What can hang from each mark
kevu: seteda setus
notim: zivuz
seteda: kevu kino
zivuz: notim setus
dezokiv: notim setus
nipafig: seteda
setus: dezokiv kevu nipafig zipi zivuz

Every row comes from one small tree of marks. Brackets hold a mark, then the marks that hang from it, in alphabetical order. Every link used is in the known rows. Which tree was each row made from?
Known rows
[dezokiv [notim zivuz] setus]: -0.35 -1.13  1.99 -2.88 -1.46 -0.19  3.97 -1.61  2.49  3.21  1.57 -2.72  4.80 -2.41 -1.30 -4.98 -2.40 -3.24  1.20  0.59  4.15  0.42
[kevu [seteda kino] [setus zipi]]:  0.08 -0.81  6.22 -4.65 -0.38  3.13  0.28  0.07 -0.52  2.77  0.81 -0.84  8.18 -2.22  2.38 -3.22  1.63 -3.54 -3.21 -2.44 -1.49 -4.50
[nipafig [seteda [kevu [setus zivuz]] kino]]: -2.04  0.14  3.22 -4.36 -1.82 -1.91 -0.48  2.05  0.99  3.99 -5.71 -5.11  6.61 -1.71  1.09 -6.31 -4.74 -2.84 -0.59 -1.82 -3.54 -1.38
[zivuz setus]:  1.08  0.71  1.94 -2.02 -1.89  0.28  1.76  0.32  1.25  0.49  0.89 -2.78  4.89 -4.32 -3.88 -2.06 -0.64 -1.86 -1.20 -0.83  0.12 -0.80
[seteda [kevu [setus dezokiv zipi]] kino]: -3.46 -2.44  4.79 -4.19 -0.89  0.82 -2.20  0.87 -1.15  3.39 -0.02 -3.97  6.40 -1.39 -0.35 -5.50 -0.48 -4.02 -1.92 -5.32 -3.74 -0.15
[nipafig [seteda kevu kino]]: -1.81 -1.55  2.61 -2.47 -0.52  0.84  1.69  3.13 -0.42  3.25 -3.14 -4.69  6.45 -1.64  0.27 -3.73 -1.62 -2.54 -0.51 -1.88 -1.10  2.13
[notim [zivuz setus]]:  1.50 -0.82  1.98 -2.13 -1.63 -1.22  2.51 -1.10  3.19  2.70  0.32 -3.49  5.84 -4.91 -3.51 -1.39 -0.47 -4.00 -0.96 -0.21  0.73 -0.53
[setus kevu zivuz]: -2.96  0.81  2.99 -2.70 -4.55 -0.66 -0.50  1.54 -0.10  0.80 -0.26 -5.76  0.84 -4.43  0.40 -1.41 -2.20 -1.29  0.22  1.15 -0.15  1.18
[dezokiv notim [setus kevu nipafig]]: -2.31 -0.33  5.36 -6.59 -1.96  1.05  1.24  0.12 -0.70  2.22 -0.10 -4.01  2.55 -0.88 -1.17 -2.62 -1.14 -2.16  1.03  0.40  4.50  2.12
[nipafig [seteda kevu]]: -0.70 -0.68  2.80 -2.48 -2.69 -0.23  1.55  2.94 -0.62  3.59 -2.36 -3.10  3.05 -1.14 -0.06 -4.25 -1.46 -1.13 -0.90 -0.34  0.36  1.72
[setus nipafig]: -1.16  0.48  5.65 -3.44 -3.09  0.97 -0.31  2.61  1.71  2.60  0.94 -4.20  3.12 -3.15 -1.79 -0.78 -0.18 -2.30 -0.02  0.58  1.96  1.84
[dezokiv notim [setus zivuz]]: -1.79  1.94  1.52 -2.58 -2.55 -0.80  2.38 -0.03  2.09  1.65  1.42 -4.69  2.60 -1.82 -1.01 -6.24 -5.28 -1.13  1.57  0.36  2.40 -0.96
[setus [kevu seteda] zipi]: -0.60 -0.71  6.04 -4.42 -2.41  2.77  0.67  0.30 -2.72  1.92  2.57 -2.15  1.99 -1.72  2.84 -0.06  2.93 -1.87 -2.71  0.56  0.91 -0.59
[nipafig seteda]:  0.13 -0.98  3.75 -2.14 -4.11  0.93  1.49  3.86 -0.31  2.70 -0.87 -2.23  3.74 -2.51  0.60 -3.45 -1.13 -0.95 -0.24  1.57  1.31  1.44
[dezokiv [setus nipafig [zivuz notim]]]: -1.09  3.01  4.27 -5.62 -0.53 -1.99  1.02  0.38  3.12  2.88  1.57 -8.69  0.75 -2.45 -1.85 -2.55 -5.24  0.62  0.40  0.61  2.68 -1.30
[setus kevu]: -2.01 -0.60  3.33 -2.44 -3.64  1.30  0.74  1.65 -1.31  0.56  0.53 -2.89  2.17 -4.03 -0.17 -0.91  0.66 -1.32 -0.79  0.40  1.06  2.18
[seteda [kevu [setus nipafig]] kino]: -2.23  0.12  5.12 -5.43 -0.11  0.45 -0.96  0.94  1.46  3.87 -3.00 -4.48  7.67 -2.27 -1.72 -3.42 -0.75 -4.14 -1.05 -3.77 -1.60 -0.24
[zivuz notim [setus dezokiv kevu nipafig]]: -1.04 -1.55  4.94 -6.55 -2.22 -1.57 -1.10  0.18 -0.83  1.99  0.41 -7.22  1.03 -1.29 -4.22 -0.23 -1.11 -1.43 -2.03 -0.87 -0.41  0.94
[notim [zivuz [setus dezokiv]]]: -0.06 -2.53  2.46 -2.44 -2.92 -1.39  0.28 -0.27  1.97  3.06  1.49 -3.85  3.95 -3.92 -3.50 -2.65 -1.17 -3.94 -0.92 -1.28 -1.37  0.23
[dezokiv notim [setus kevu zipi]]: -1.46 -1.29  4.98 -5.18 -1.48  1.32  1.94 -1.07 -1.81  1.70  2.52 -3.38  3.12 -0.70  0.48 -3.42  0.05 -1.55 -0.14  0.14  4.39  1.19
[seteda kevu]: -1.53  0.91  1.56 -1.39 -1.49  0.66  1.39  1.29  0.27  1.86  0.49 -3.22  2.25 -2.86 -2.09 -3.39 -1.03 -1.58 -0.98 -1.44  0.02  1.28
[zivuz [setus kevu nipafig]]: -0.33 -0.03  5.55 -5.93 -2.26 -0.35 -0.66  0.12  0.40  1.87 -0.93 -5.30  3.26 -3.40 -3.60  1.16  0.94 -2.75 -0.96 -0.25  0.71  1.59

Which tree is each row?
-0.56 -1.91  7.11 -6.02 -2.16  0.67 -1.05  3.46  0.74  4.49 -4.38 -3.52  8.66 -2.25  0.87 -3.35 -0.85 -3.45 -0.68 -0.56  0.12 -0.25 -> [kevu [setus [nipafig [seteda kino]]]]
 0.30 -1.17  5.31 -4.69 -1.62  0.12  0.11 -0.85 -1.27  1.21  1.25 -4.36  4.23 -2.95 -2.15  0.22  1.89 -2.43 -2.03 -0.37  0.75  0.47 -> [zivuz [setus kevu zipi]]
-2.17 -0.73  3.82 -3.47 -0.95  3.85  1.36  1.17 -2.23  0.94 -0.36 -2.37  4.88 -3.24  1.97 -0.29  1.49 -2.61 -2.28 -1.36 -1.43 -0.06 -> [setus [kevu [seteda kino]]]
-1.28  0.64  4.50 -4.83 -1.60  0.94  1.88  0.34  1.62  2.84  1.52 -3.87  3.42 -1.10 -2.26 -4.34 -1.98 -2.13  1.09  0.25  4.50  0.93 -> [dezokiv notim [setus nipafig]]
-1.81  1.18  4.61 -6.26 -0.50 -1.71  1.10 -1.30 -0.49  1.94  2.61 -8.49  0.20 -1.77  0.81 -2.01 -3.09  0.83 -1.11  0.56  2.40 -1.05 -> [dezokiv [setus kevu zipi [zivuz notim]]]
-4.07 -4.05  7.23 -5.88 -3.66  1.21 -2.96  4.65 -2.69  3.80 -2.80 -6.51  3.63 -1.29  1.62 -0.52 -0.46 -3.28  0.07 -0.73 -1.01  4.74 -> [setus dezokiv kevu [nipafig [seteda kino]]]
-0.20 -1.36  4.43 -3.00 -2.55  0.14 -0.96  0.42 -0.31  1.93  3.60 -4.29  3.43 -2.52 -2.80 -2.40 -0.08 -2.54 -1.56 -2.05 -1.20  0.11 -> [zivuz [setus dezokiv zipi]]
-1.36 -2.79  5.84 -6.31 -3.70 -1.86 -1.84 -0.56  1.04  4.10 -0.43 -6.15  2.54 -2.98 -2.92  0.59  0.39 -5.24 -0.73 -0.67 -0.66  2.30 -> [notim [zivuz [setus dezokiv kevu nipafig]]]
-0.52 -0.95  4.73 -5.12 -1.66 -0.60  2.34 -1.05  3.49  4.74  0.49 -4.43  4.45 -1.49 -2.06 -3.41 -2.05 -4.42  1.62  1.03  5.12  1.12 -> [dezokiv [notim zivuz] [setus nipafig]]
 0.57  0.54  4.61 -4.65 -2.39 -2.58 -0.05 -0.43  1.84  2.92  1.32 -5.90  3.69 -1.73  0.28 -3.98 -3.56 -1.02 -1.99  0.84  0.99 -4.47 -> [kevu [setus zipi [zivuz notim]]]
 0.45 -2.92  5.46 -6.34 -2.67 -2.41  0.85 -2.35  2.02  4.01 -2.13 -5.57  5.45 -1.47 -3.70  0.25 -0.36 -6.09  0.21  1.62  3.55  1.51 -> [dezokiv [notim [zivuz [setus kevu nipafig]]]]
-0.78  1.90  4.36 -4.24 -2.66 -2.35  0.10  1.54  2.87  3.10  0.40 -8.92  1.00 -2.12 -1.61 -0.95 -4.70 -0.95  0.01  1.89  2.21 -0.57 -> [setus nipafig [zivuz notim]]
-1.06  3.13  1.22 -3.30 -0.66 -1.47  2.62  0.08  2.08  1.33  2.43 -6.83  1.25 -3.23 -1.42 -4.29 -5.72  1.66  0.03  0.26  1.58 -2.29 -> [dezokiv [setus [zivuz notim]]]
-1.74 -1.67  5.42 -6.75 -1.93 -0.64  1.24 -1.55  1.25  4.22 -0.50 -4.71  3.44 -1.33 -1.03 -1.74 -0.90 -4.31  1.14  1.31  5.01  2.19 -> [dezokiv [notim zivuz] [setus kevu nipafig]]
-2.29 -0.32  2.48 -3.20  0.07  0.99  0.36  0.52  0.51  2.45 -2.38 -2.57  7.88 -3.19 -1.52 -5.23 -1.20 -3.14 -1.70 -4.33 -2.55 -0.89 -> [seteda [kevu setus] kino]
-2.35 -1.24  3.84 -3.18 -4.14  2.67 -0.32  2.06 -3.44  1.64  1.95 -1.25 -0.59 -2.51  1.71 -2.29  0.96 -1.13 -2.59 -1.14 -2.23  0.40 -> [setus dezokiv [kevu seteda]]
-2.10 -1.50  5.04 -3.85 -5.83 -2.07 -2.57  0.54  0.25  3.13  1.22 -4.27  3.32 -0.07  0.71 -7.27 -4.17 -3.50  0.00 -0.11 -0.20 -2.08 -> [kevu [setus [dezokiv notim] zipi zivuz]]
-1.87  2.27  2.18 -3.20 -2.96 -2.39 -0.53  0.39  1.59  2.70 -1.88 -4.00  2.94 -3.01 -1.30 -6.15 -3.66 -1.79 -0.78 -1.61 -2.43 -2.10 -> [seteda [kevu [setus zivuz]]]
-2.03  0.28  1.57 -1.57 -3.71 -2.14 -0.36  2.17  0.87  1.86  2.59 -7.44 -0.51 -2.17 -1.00 -3.86 -5.77  0.15 -0.58  0.17 -0.91 -0.77 -> [setus dezokiv [zivuz notim]]
-1.97 -0.93  7.46 -6.63  0.37  0.30 -1.70  0.28  0.85  4.53 -1.54 -5.47  8.02 -1.26 -0.51 -2.46  0.43 -5.05 -1.57 -3.72 -0.77 -0.44 -> [seteda [kevu [setus nipafig zipi]] kino]
-1.69 -0.80  4.67 -4.32  0.47  0.81 -0.36 -0.36 -0.02  3.24 -0.92 -3.43  8.15 -1.89 -0.41 -4.18  0.19 -3.97 -2.01 -4.05 -1.54 -1.01 -> [seteda [kevu [setus zipi]] kino]
-1.36 -0.37  7.25 -7.60 -2.27  0.99  0.30  2.36 -1.19  3.62 -1.53 -4.44  1.87 -2.12  0.75 -1.79 -0.16 -0.51  0.08  0.98  2.60  2.75 -> [dezokiv [setus kevu [nipafig seteda]]]
 2.43 -0.55  3.93 -3.68  0.03 -1.36  2.32 -1.28  0.90  1.83  2.86 -5.59  4.99 -1.64 -3.52 -1.14 -0.82 -1.27 -2.80 -0.10  1.97 -2.36 -> [zivuz notim [setus zipi]]
-2.98  0.62  3.56 -3.70 -1.66  1.57  0.23  1.18 -1.13  0.99 -0.78 -4.93  3.15 -3.47  2.97 -0.73 -1.36 -2.47 -1.35 -0.37 -2.42 -0.96 -> [setus [kevu [seteda kino]] zivuz]
 0.21 -3.18  7.24 -5.72 -2.07 -2.14 -2.06 -0.76  2.53  5.29  2.36 -6.90  4.13 -2.01 -2.65  0.02  0.24 -5.70 -0.54 -0.85  0.63  0.76 -> [notim [zivuz [setus dezokiv nipafig zipi]]]
-4.05 -1.45  2.46 -2.89 -6.19 -1.33 -1.48  1.59 -1.47  1.23  0.24 -5.87 -0.33 -1.02  0.64 -3.92 -4.21 -2.52  0.98  0.77  0.04  1.89 -> [setus [dezokiv notim] kevu zivuz]
-3.13 -2.74  5.73 -3.47 -4.22  1.22 -1.89  1.81 -3.17  1.68  2.90 -4.27  0.64 -2.04  1.05 -1.40  1.33 -2.13 -1.08 -0.70  0.08  2.82 -> [setus dezokiv kevu zipi]
-2.56  0.78  5.68 -6.41 -1.72  1.62  0.07  0.70 -0.50  2.06  0.85 -4.36  1.41 -3.49 -1.28 -0.78  0.06 -0.90  0.37 -0.36  2.32  2.36 -> [dezokiv [setus kevu nipafig]]
